Each row was made from one small tree. Brackets hold a mark, then the marks that hang from it, in alphabetical order. Every link used is in the known rows. Write each row's tree.
Known rows:
{ruza {mubaf zami}}: [-2.524 -2.068  0.005  0.333 -0.512  1.284  2.680 -0.182 -1.785 -1.254
 -1.232  1.214 -0.207  0.365 -0.372 -4.214  0.631  0.858  1.178 -4.107
  5.858 -0.869  3.462]
{mubaf {laraf pesa}}: [-1.327 -1.443  0.303 -0.295  0.068  1.019  1.660  0.766 -0.168 -1.120
 -1.532  0.344 -0.385  1.468 -0.754 -1.144  0.834  0.500  0.203 -1.609
 -0.411 -0.744  1.551]
{pivuv {laraf pesa {veros fiba}}}: [-0.983  0.586 -0.162  0.062  2.063  0.637  1.860 -0.311 -0.285 -1.115
 -0.474  1.125 -0.237  0.988 -0.600  1.232  0.195  0.757  1.157 -0.390
 -3.730 -1.153 -1.498]
{mubaf ruza}: [-2.255 -2.567  0.183 -0.586 -0.383  1.193  2.044  0.445 -2.680 -1.286
 -1.550  1.510 -1.322  0.363 -2.456 -2.462 -0.719  1.336  0.129 -2.994
  2.348 -0.723  0.927]
{ruza mubaf}: [-3.013 -2.777 -0.106  0.858 -0.007  1.120  3.085 -0.432 -2.383 -1.109
 -1.504  0.989  0.529  1.086 -1.862 -3.532  0.603  0.347  0.512 -4.575
  3.826 -0.164  2.945]
{fiba veros}: [ 0.075 -2.736  0.845  0.137  0.798  0.715  2.455  0.128 -2.100 -1.686
 -0.858  0.953 -0.283  0.993 -2.135 -1.463  0.576  1.525 -0.296 -4.730
  1.493 -0.272  2.279]
{suta {mubaf voku}}: [-2.087 -1.400  0.302  0.964 -0.588  0.465  1.696  1.154 -1.311  0.334
 -1.493  0.527 -0.760 -2.177 -1.356 -1.613 -2.125  1.979  0.568 -3.814
  1.611 -0.216  1.375]
{pivuv {laraf mubaf {pesa guze} {veros fiba}}}: [-1.216  1.948  0.604 -0.265  2.358  0.024  1.290 -0.464 -0.039  0.355
  0.976  0.854 -0.471  2.209 -0.039  2.456  0.211  0.290  0.934 -0.630
 -5.657 -1.190 -2.494]
{laraf {mubaf voku} pesa}: [-2.127  0.151  0.420  0.737 -0.712  0.144  0.214  0.058  1.288  0.213
  0.064  1.066 -0.545  1.891 -2.393 -0.255 -0.157  2.131  0.698 -3.118
 -2.151 -1.620 -0.194]
{ruza {mubaf {laraf pivuv} voku zami}}: [-1.601  0.601  1.147 -1.888 -1.036  0.060  1.271  0.271  1.408 -0.865
 -0.366 -0.285 -2.536  0.493  1.949 -3.286 -0.235  2.056  2.270 -3.099
  3.912 -0.610  1.969]
{laraf {mubaf zami} {pesa guze} pivuv {veros fiba}}: [-0.707  4.144  1.034  0.881  1.438 -1.054 -0.515 -0.412  2.284 -0.018
  1.743  1.669 -2.068  1.095  1.271  1.527  0.636  1.966  2.292 -1.533
 -4.329 -0.992 -0.958]
{suta {mubaf laraf}}: [-1.659 -1.570  0.256  0.412 -0.116  0.975  3.269  1.629 -1.302  0.136
 -1.644 -0.276 -0.491 -1.847 -0.400 -1.889 -0.601  1.182  0.178 -2.830
  1.223  0.224  1.868]
{pivuv {laraf {mubaf suta voku zami} pesa veros}}: [-0.199  2.364  0.941 -1.729 -0.590 -0.682  0.273  0.574  3.106  1.041
  1.807  0.256 -2.106  0.097  0.395  1.231  0.281  3.866  1.894 -0.996
 -3.550 -3.786 -1.954]
{pivuv {laraf {mubaf ruza zami} pesa}}: [-0.656  0.108  0.129 -1.879 -0.428  1.591  1.702  0.209  0.036 -0.110
  0.305  0.736 -1.333  1.465 -0.796 -0.418  0.403  2.007  1.525 -1.661
 -0.925 -2.615 -1.896]
{ruza {mubaf voku}}: [-2.966 -1.753  0.357  0.050 -0.486  0.302  1.800 -0.385 -1.213 -0.761
 -1.078  0.841 -0.426  0.996 -1.396 -3.054 -0.823  0.998  0.755 -4.285
  3.754 -0.539  2.300]
{suta {mubaf laraf ruza voku zami}}: [-0.467  0.462  0.853 -2.283 -1.296  0.026  1.242  1.883  0.411  0.084
 -0.307  0.295 -3.163 -2.826  1.263 -1.987 -2.984  2.677  1.304 -1.525
  3.792 -1.527  0.974]
{ruza {mubaf laraf suta}}: [-1.936 -1.014  0.814 -1.512 -1.285 -0.092  2.967  0.421 -0.687 -0.246
 -0.621 -0.256 -0.717  0.515  0.312 -2.778  0.737  1.647  0.717 -2.875
  3.101 -0.861  2.576]
{mubaf {laraf {pesa guze} veros} ruza suta voku}: [ 0.704  2.240  2.006 -3.795 -0.372 -2.714 -1.366  1.226  2.081  0.169
  2.020  0.554 -3.799 -0.123  1.170  1.561 -2.067  2.207  0.711  0.482
 -1.844 -3.403 -0.250]
{laraf pivuv veros}: [-1.988 -0.939  0.389  1.562  1.123  0.009  1.748  0.330  0.180 -1.066
 -0.801  0.794 -1.401 -0.275 -1.867 -1.451  1.326  2.043  1.144 -3.832
 -2.032 -0.145  0.892]
{guze pesa}: [-1.805 -2.203 -0.316  1.019  0.069  0.833 -0.113 -0.123 -2.357 -0.793
 -2.014  2.013  0.345  0.789 -2.379 -3.127  0.220  0.777  0.379 -3.628
  1.065  0.643  1.052]
{pivuv laraf}: [-2.401 -2.897  0.179 -0.758  0.455  2.385  3.165  0.388 -2.895 -0.649
 -2.285  0.047 -0.276  1.106 -1.265 -1.571  0.615  0.786  0.318 -2.752
 -0.041 -0.277 -0.305]

Write each row's tree:
[-0.580  1.468  2.069 -4.110 -2.333 -1.155  0.136  1.333  1.468  0.051
  0.091 -0.500 -4.541 -0.439  0.956 -0.837 -1.634  4.356  1.580 -1.356
 -0.235 -1.289 -0.952]
{mubaf {laraf pivuv} ruza suta voku}
[-0.027  1.065  0.827 -2.018  0.425 -1.431 -0.217  0.892  2.516 -1.169
  0.969  0.925 -2.936  0.380 -0.798  0.178 -1.663  1.647  0.788 -0.154
 -1.545 -2.747 -0.150]
{mubaf {laraf pesa veros} ruza voku}
[-0.413  3.546  1.698 -1.276  1.573 -1.791 -1.188  0.248  2.497 -0.660
  0.730  0.417 -2.948  1.198  2.102  2.012 -1.298  1.102  1.605  0.014
 -4.297 -0.463 -0.785]
{mubaf {laraf {pesa guze} pivuv {veros fiba}} voku}
[ 0.146  1.899  1.295 -0.052  1.026 -1.503 -0.073  1.377  2.160  0.661
  0.876 -0.379 -2.066 -1.767  1.060  1.194 -1.556  1.413  1.370 -2.079
 -3.179 -0.936  0.375]
{suta {mubaf {laraf {pesa guze} pivuv veros} voku}}
[-1.102  0.019  0.863 -0.954 -1.076  0.353  1.595  1.874  0.421  0.261
 -1.038 -0.135 -2.155 -2.566  1.525 -2.079 -1.976  2.402  1.191 -2.068
  3.171 -0.860  1.786]
{suta {mubaf laraf voku zami}}
[-1.784  0.334  0.313  1.545 -0.396  0.694  1.019 -0.152  1.193 -0.009
 -0.135  0.574 -0.437  1.907 -2.260 -0.459  1.807  2.441  1.385 -4.151
 -3.797 -0.476 -0.508]
{laraf mubaf pesa pivuv}
[ 0.397  2.154  1.448 -1.714 -0.169 -1.623  0.468  0.359  2.243 -0.216
  1.732  0.030 -2.128 -0.061  2.833 -0.848  1.206  1.814  2.259 -1.919
  0.847 -2.261  2.220]
{ruza {mubaf {laraf {pesa guze} pivuv veros} suta zami}}
[-2.241 -0.084  0.640 -0.139 -0.761  0.629  1.779  0.143 -0.095  0.006
 -0.159  0.627 -2.060  1.193 -2.335 -1.633  0.445  3.022  1.255 -4.263
 -1.580 -0.183 -1.058]
{laraf {mubaf ruza} pivuv}
[ 0.550  3.332  0.862 -0.600 -1.143 -1.728 -0.206  0.485  3.935  0.302
  2.722  1.258 -3.163 -0.654 -0.535  0.315  1.069  4.996  2.566 -2.139
 -3.375 -3.436 -1.153]
{laraf {mubaf ruza suta zami} pesa pivuv veros}
[-2.732  0.012  0.821 -0.264 -1.365  0.568  0.908  0.566  0.562  0.333
 -0.463  0.948 -1.936  0.720 -0.658 -2.208 -0.468  2.984  1.124 -3.296
  1.492 -1.302  0.549]
{laraf {mubaf voku zami}}
[-0.743  3.764  1.295 -3.343 -0.533 -1.130  0.983  0.323  1.822  0.764
  1.798  0.761 -3.863 -0.420  1.340  0.989 -1.795  4.517  2.177  0.294
 -2.030 -2.777 -3.401]
{pivuv {laraf {mubaf ruza suta voku zami} {veros fiba}}}
[-0.149  1.261  1.431 -2.554 -0.724 -1.507  1.374  1.250  1.698 -0.387
  0.770 -0.064 -3.830 -0.972  0.307 -0.684  0.186  3.901  1.409 -1.247
 -1.872 -1.623 -0.334]
{mubaf {laraf pivuv veros} ruza suta}
[-0.767 -0.519  0.210  0.320  1.129 -0.197  1.513  0.749  1.336 -1.197
 -0.314  0.618 -0.716  0.773 -1.013 -0.405  1.042  0.600  0.385 -1.083
 -2.128 -1.566  1.468]
{mubaf {laraf pesa veros}}
[-0.663 -0.362  0.869 -1.389 -1.396  0.073  1.325  1.121  0.419 -0.270
 -0.788  0.033 -1.032  0.474  0.093 -0.570  0.789  2.191  0.427 -1.113
 -0.710 -1.610  1.261]
{mubaf {laraf pesa} suta}
[-2.447 -1.134  0.453 -0.511 -0.932  0.427  1.426 -0.109 -0.616 -0.961
 -0.851  1.087 -1.132  0.193  0.066 -3.746 -0.762  1.469  1.533 -3.761
  5.846 -1.259  2.858]
{ruza {mubaf voku zami}}
[-0.595  1.304  0.386 -1.500  0.803 -0.469  0.730  0.092  1.993  0.282
  1.659  0.653 -1.821  1.354 -1.939  1.367 -0.615  2.224  1.237 -1.320
 -4.564 -3.159 -3.044]
{pivuv {laraf {mubaf ruza voku} pesa veros}}
[ 1.028  2.954  1.881 -4.366 -2.745 -1.234 -1.316  1.314  3.243 -0.332
  0.965  0.090 -4.774 -0.670  2.416 -0.449 -1.322  4.693  2.567 -0.305
  0.601 -2.946 -0.552]
{mubaf {laraf pesa pivuv} ruza suta voku zami}
[ 0.659  4.066  1.299 -1.489 -0.537 -1.451  0.168  0.817  3.501 -0.737
  0.931  0.601 -3.207 -0.910  3.084  0.567  0.655  3.953  2.635  0.523
 -2.234 -1.756  0.029]
{mubaf {laraf pesa pivuv {veros fiba}} suta zami}
[-0.424  3.353  1.115 -0.449  0.149 -1.119  0.923  1.408  2.562  0.031
  0.247  0.096 -3.325 -3.258  2.723 -0.433 -2.140  3.366  2.453 -1.029
 -0.207 -0.308  0.218]
{suta {mubaf {laraf pivuv {veros fiba}} voku zami}}
[-1.244 -0.803  0.181  0.962  0.853 -0.062  3.130  1.603  0.035  0.015
 -0.585 -0.057 -0.764 -2.394 -0.585 -1.254 -0.412  1.334  0.335 -2.398
 -0.325 -0.458  1.768]
{suta {mubaf {laraf veros}}}
